Known rows, with every way that one mark hangs from another
zofe{pulud{kiko} sisuf}: [-0.38 -4.11  0.04  1.41  3.06  0.79 -2.37 -0.50  0.17 -0.42 -1.17 -0.15
 -1.59  4.10 -0.81  1.74 -2.21  0.33  0.88  0.93 -0.22]
mafeb{defan reme sisuf}: [-0.26  2.47  1.58 -0.56 -1.47  0.32  4.15 -2.29 -0.35 -0.47  0.91  1.21
 -1.28  0.33 -0.86 -2.07  0.00 -0.47  0.04 -0.56  0.14]
pulud{kiko{rulo} zofe{tefa}}: [ 0.27 -1.82 -0.94  1.05  1.41 -0.44 -3.50  0.91  0.27  0.39 -0.60 -0.40
  0.83  2.20 -0.67  2.38  1.29 -0.24  0.54  0.64 -0.31]
defan{kiko mafeb}: [-1.86 -0.44  0.70 -1.59 -1.29  2.98  0.38  1.00  0.18  0.59 -0.29 -2.12
 -0.15 -3.44  1.15  0.34  0.31  0.00 -0.99 -0.18  0.01]
reme{mafeb{defan{kiko} sisuf{zofe{pulud}}}}: [-0.11  1.74  0.14 -0.47 -0.42 -0.11  1.00 -1.82  0.60 -0.96  0.30  0.23
 -0.86 -1.44  1.29 -2.56  0.68  0.05  0.43 -1.79  0.38]
pulud{kiko mafeb{defan sisuf}}: [-0.19 -3.93  1.62 -0.15  1.59  0.62 -0.76 -2.30 -0.46 -0.48 -0.74 -0.45
 -0.91  1.60 -3.31 -0.59  0.30  1.51 -1.42  1.35 -0.59]
sisuf{mafeb zofe{pulud tefa}}: [ 0.89 -1.30 -2.39  0.98 -0.33 -1.65 -2.37  3.19  0.33 -0.58  1.55  0.73
  1.33 -0.28  0.72  1.81 -1.28 -0.69  0.09 -0.63 -0.26]
mafeb{defan reme sisuf{zofe{pulud}}}: [-0.17  4.42 -0.07 -0.07 -0.78  0.02  3.33 -1.30 -0.14 -1.43  1.45  1.45
 -0.66  0.05 -0.07 -1.42 -0.75 -0.50  0.80 -1.82  0.36]
defan{kiko{rulo} mafeb{reme}}: [-2.06  5.05  1.10 -2.27 -1.16  2.97  2.46 -0.68 -0.54  0.87 -1.04 -2.25
  1.09 -2.85  1.58  0.27 -0.16 -0.70 -0.40 -0.64  0.69]
mafeb{defan{kiko{rulo}} reme sisuf{zofe}}: [-1.35  7.25  0.20 -1.49 -2.55 -0.31  1.99 -3.37 -0.86 -0.93 -0.08  0.05
  0.16 -1.22  1.37 -1.88  0.84 -0.85  0.81 -1.99  0.66]
defan{kiko}: [-1.44 -1.43 -0.51 -0.93 -1.94  1.93 -1.42 -0.26  0.48  0.77 -1.24 -1.01
 -1.22 -1.14  1.53  0.48  0.47 -0.26 -0.81  0.24 -0.38]
sisuf{mafeb{defan reme} zofe}: [ 0.87  2.67 -1.23 -0.22 -2.62 -0.07  0.85  1.44 -0.46  0.54  0.85  1.08
  1.38 -2.34  0.13 -0.33 -0.79 -0.73 -0.58  0.04  0.00]
defan{kiko{rulo} mafeb{sisuf{zofe{pulud}}}}: [-2.02  4.41  0.14 -2.70 -0.74  0.82  0.69 -0.55 -0.44 -0.88 -0.01 -2.41
  0.66 -2.37  1.74  0.52  0.26  0.15  0.32 -2.66  0.46]
pulud{kiko mafeb{defan reme sisuf} zofe}: [ 0.94  1.76  0.56  1.50  1.85  2.20  0.79 -0.11 -0.50 -0.59  0.16  0.98
  0.10  1.09 -3.72 -0.34  0.91  1.63 -0.01  1.36  0.65]
pulud{mafeb zofe{sisuf}}: [ 1.87 -2.65 -0.86  2.03  3.02 -0.97 -1.46  4.24  0.05  0.99 -0.40  0.57
 -0.01  1.77 -0.74  2.13  0.53  2.13  0.76  2.50  0.09]
defan{mafeb{sisuf{zofe}}}: [ 0.12 -0.52  0.32 -1.81  0.06 -0.99  2.83  2.55 -0.09 -0.55  1.56 -0.41
 -0.60 -3.03  0.54  0.47 -0.78  0.80 -0.98 -1.16 -0.64]
mafeb{defan reme}: [-0.47  0.72  0.87  0.02 -1.38  1.65  2.52 -1.16  0.14  0.94 -0.02  0.60
 -0.50 -0.11 -0.25 -1.16 -0.11 -1.04 -0.32  0.58 -0.07]
sisuf{mafeb{reme} zofe{pulud}}: [ 1.12  3.34 -2.33  0.08 -0.95  0.79  0.93  2.67 -0.03 -0.04  0.83  1.21
  0.86 -1.34  0.39  1.36 -2.55 -0.43 -0.35 -0.65  0.16]
reme{mafeb{defan{kiko}}}: [-0.37 -1.21  0.89 -0.42 -0.95  1.19  0.41 -1.73  0.83  0.94 -0.88 -0.46
 -0.74 -1.55  1.13 -2.32  1.17 -0.39 -0.46  0.16  0.04]
zofe{pulud{kiko{rulo}} tefa}: [-1.05 -3.44 -0.14  0.87  2.29  0.00 -2.98 -1.34  0.56 -0.55 -0.54 -0.87
  0.19  3.72 -0.40  1.97 -0.78 -1.06  0.47 -0.26 -0.37]
mafeb{defan}: [-0.74 -3.73  0.63 -0.45 -1.59  0.61 -0.44 -0.76  0.56  1.18 -0.18 -0.40
 -0.82  0.44 -0.23 -0.50  0.97 -0.50 -0.56  0.47 -0.73]
sisuf{zofe{pulud tefa}}: [ 0.15 -2.45 -2.28  1.08  1.07 -1.95 -1.93  2.61  0.90 -0.78  1.02  0.58
  0.00  0.33  1.85  1.79 -0.95 -0.68  0.32 -0.81 -0.69]
rulo{kiko}: [-0.83 -4.58  0.14 -1.07 -0.65  0.21 -0.65 -1.09  0.55  1.38 -2.10 -0.90
 -1.05  1.63  0.67  1.26 -1.12  0.13 -1.26  0.49 -1.20]

Rows
[ 0.80 -2.42 -0.65  1.57  3.37 -0.56 -3.71  1.46 -0.08  0.46 -1.03 -0.69
  1.60  2.49 -1.85  2.61  1.34  1.05  0.05  1.89 -0.11] : pulud{kiko{rulo} mafeb zofe{tefa}}
[-0.64 -3.88  0.09  1.30  3.91 -0.07 -3.18 -0.87  0.27 -0.50 -0.91 -1.10
  0.79  4.00 -1.31  2.14 -0.77 -0.04  0.02  0.75 -0.23] : zofe{pulud{kiko{rulo} mafeb} tefa}
[-0.98  0.22  0.39 -1.43 -3.65  1.35 -1.91 -1.60 -0.36  1.38 -0.77 -1.38
  1.13 -0.41 -0.28 -0.29  1.23 -0.77 -0.39  0.06  0.16] : sisuf{mafeb{defan{kiko{rulo}}}}
[ 1.08 -0.40  0.43 -0.68 -0.07 -2.20  2.26 -0.71  0.47 -0.37  0.66  0.91
 -1.08 -1.55  0.83 -2.41  0.44  0.33 -0.28 -1.01 -0.36] : reme{mafeb{defan sisuf{zofe}}}
[-0.57  2.62  0.43 -0.40 -3.57  2.80  0.63 -1.05 -0.45  0.91 -0.09  0.03
  0.82 -1.42 -0.60 -1.10  0.07 -1.02 -0.52  0.53  0.62] : sisuf{mafeb{defan{kiko} reme}}
[ 0.52  2.37  0.11 -0.94  2.62 -0.97  1.19 -1.47 -1.19 -0.63 -1.51 -0.07
  0.16  0.74 -1.41  0.92 -1.54  1.28 -1.18  0.53 -0.29] : pulud{kiko{rulo} mafeb{reme sisuf{zofe}}}
[ 0.33 -1.03 -1.18  0.19  0.69 -2.92  0.13  1.14  0.38 -1.81  1.62  1.03
 -1.09  0.67  0.99  0.76 -0.75  0.01  0.37 -1.70 -0.56] : mafeb{sisuf{zofe{pulud tefa}}}
[ 1.68 -1.17 -0.25 -0.07  1.28 -3.70  2.13  0.92  0.55 -0.81  0.92  1.35
 -1.13 -1.40  1.68 -1.16 -0.49  0.30 -0.40 -0.79 -0.54] : reme{mafeb{sisuf{zofe{tefa}}}}
[ 1.51  1.12 -0.62  1.81 -0.34  0.17 -0.36  2.83 -0.24  0.90  0.63  1.31
  0.59  1.04 -0.71  0.76  0.46  0.31  1.54  1.35  0.70] : pulud{zofe{sisuf{mafeb{defan reme}}}}
[ 0.64 -1.65 -0.94 -0.25 -0.02 -3.95  0.41  1.38  0.11 -1.34  1.46  1.11
 -1.15 -0.36  1.26  0.43 -0.31  0.11 -0.16 -1.04 -0.93] : mafeb{sisuf{zofe{tefa}}}
[-0.09 -4.49 -0.03  2.74  3.18 -2.35 -2.33  1.03  0.45 -0.87  0.47  0.49
 -0.62  4.44  0.88  1.56 -1.30 -0.63  1.99  0.63  0.02] : zofe{pulud sisuf tefa}
[-0.18  0.20  1.45 -0.84 -0.98  0.13  1.85 -2.58  0.44 -0.20 -0.17  0.02
 -1.38 -1.27  0.63 -3.05  1.22  0.06 -0.15 -0.77  0.24] : reme{mafeb{defan{kiko} sisuf}}
[-0.13  2.44  0.51 -1.45 -0.93 -1.56  1.05 -2.54  0.11 -0.29 -0.41 -0.32
 -0.30 -1.68  1.77 -2.49  1.31 -0.05  0.23 -1.65  0.17] : reme{mafeb{defan{kiko{rulo}} sisuf{zofe}}}
[-0.58  0.05  1.01 -1.02 -0.89  0.57  0.28 -2.60  0.56  1.24 -1.44 -1.08
 -0.14 -0.96  1.36 -2.00  1.38 -0.58 -0.19 -0.22  0.14] : reme{mafeb{defan{kiko{rulo}}}}
[ 0.13  1.19  0.32 -0.81 -0.94 -0.97  1.32 -1.62  0.37 -0.58  0.14  0.32
 -0.93 -2.33  1.47 -2.80  1.04  0.13 -0.05 -1.29  0.12] : reme{mafeb{defan{kiko} sisuf{zofe}}}
[ 0.03 -1.73 -1.41  1.33 -0.51 -0.39 -3.91  0.66  0.07 -0.93  1.26  0.26
  1.84  0.44 -0.90  0.58 -0.43 -1.00  0.27 -0.46 -0.06] : sisuf{mafeb{defan} zofe{pulud{kiko} tefa}}
[-0.42  1.40  1.59 -1.48 -0.98 -0.47  1.54 -3.53  0.19  0.12 -0.68 -0.60
 -0.75 -0.63  0.88 -2.73  1.52 -0.11  0.15 -1.15  0.31] : reme{mafeb{defan{kiko{rulo}} sisuf}}
[ 1.22 -3.43 -0.99  1.33  2.59  1.98 -2.43  2.69  0.29  0.72 -0.94 -0.02
 -0.01  0.90 -2.57  2.21  0.54  2.01 -1.03  2.34 -0.34] : pulud{kiko mafeb zofe}
[ 0.66 -0.29 -0.23  0.84  0.62  0.04 -3.83  0.06 -0.71  0.91 -1.19 -0.49
  1.22  2.84 -1.87  1.66  0.96  0.45  1.35  1.25  0.35] : pulud{kiko{rulo} zofe{sisuf{mafeb{defan}}}}
[-0.57  0.16  1.48 -0.35  1.87  1.67 -0.11 -3.05 -0.81  0.91 -2.25 -1.06
  0.95  1.86 -2.43  0.08 -0.29  0.36 -1.10  1.79 -0.06] : pulud{kiko{rulo} mafeb{defan reme}}
[ 0.69 -0.26  0.90  0.86 -0.50 -0.72  0.43  0.13 -0.83  0.75 -0.09  0.86
  0.06  1.41 -0.55 -0.29 -1.15 -0.32  0.69  1.63  0.31] : zofe{sisuf{mafeb{defan reme}}}
[-1.65  1.03  1.25 -2.02 -1.32  1.89  1.76  0.06 -0.17 -0.56  0.47 -1.66
 -0.78 -3.16  0.68 -0.42  0.45  0.44 -0.71 -1.09  0.14] : defan{kiko mafeb{sisuf}}
[ 0.28  3.10  0.47 -1.41  0.23 -0.16  5.20  2.20 -0.42 -0.74  1.68  0.38
 -0.28 -3.43  0.50 -0.05 -1.63  0.37 -0.81 -1.07 -0.12] : defan{mafeb{reme sisuf{zofe}}}
[-0.61  1.45 -1.84 -0.21 -2.89  1.56 -2.96  0.55  0.14 -0.11  0.47 -0.41
  1.33 -1.42  0.42  0.18  0.08 -0.62  0.25 -1.16  0.35] : sisuf{mafeb{defan{kiko}} zofe{pulud}}
[ 0.39  1.04  0.56 -0.26 -2.65  1.62  1.59 -0.11 -0.34  1.16  0.44  0.62
  0.66 -0.69 -1.21 -0.71 -0.55 -0.83 -0.73  0.80  0.17] : sisuf{mafeb{defan reme}}
[ 1.49  0.19 -0.50  3.06  0.38 -1.48 -1.33  3.03 -0.22  0.20  1.40  1.63
  1.30  1.69 -0.38  0.69  0.86 -0.40  2.13  1.46  0.80] : pulud{zofe{sisuf{mafeb{defan reme}} tefa}}
[ 2.02 -0.02 -0.56  3.69  3.87 -1.77 -0.09  4.08 -0.27  0.07  0.51  1.68
  0.99  2.08 -0.46  1.55  0.01  1.03  1.45  2.71  0.75] : pulud{mafeb{reme} zofe{sisuf tefa}}
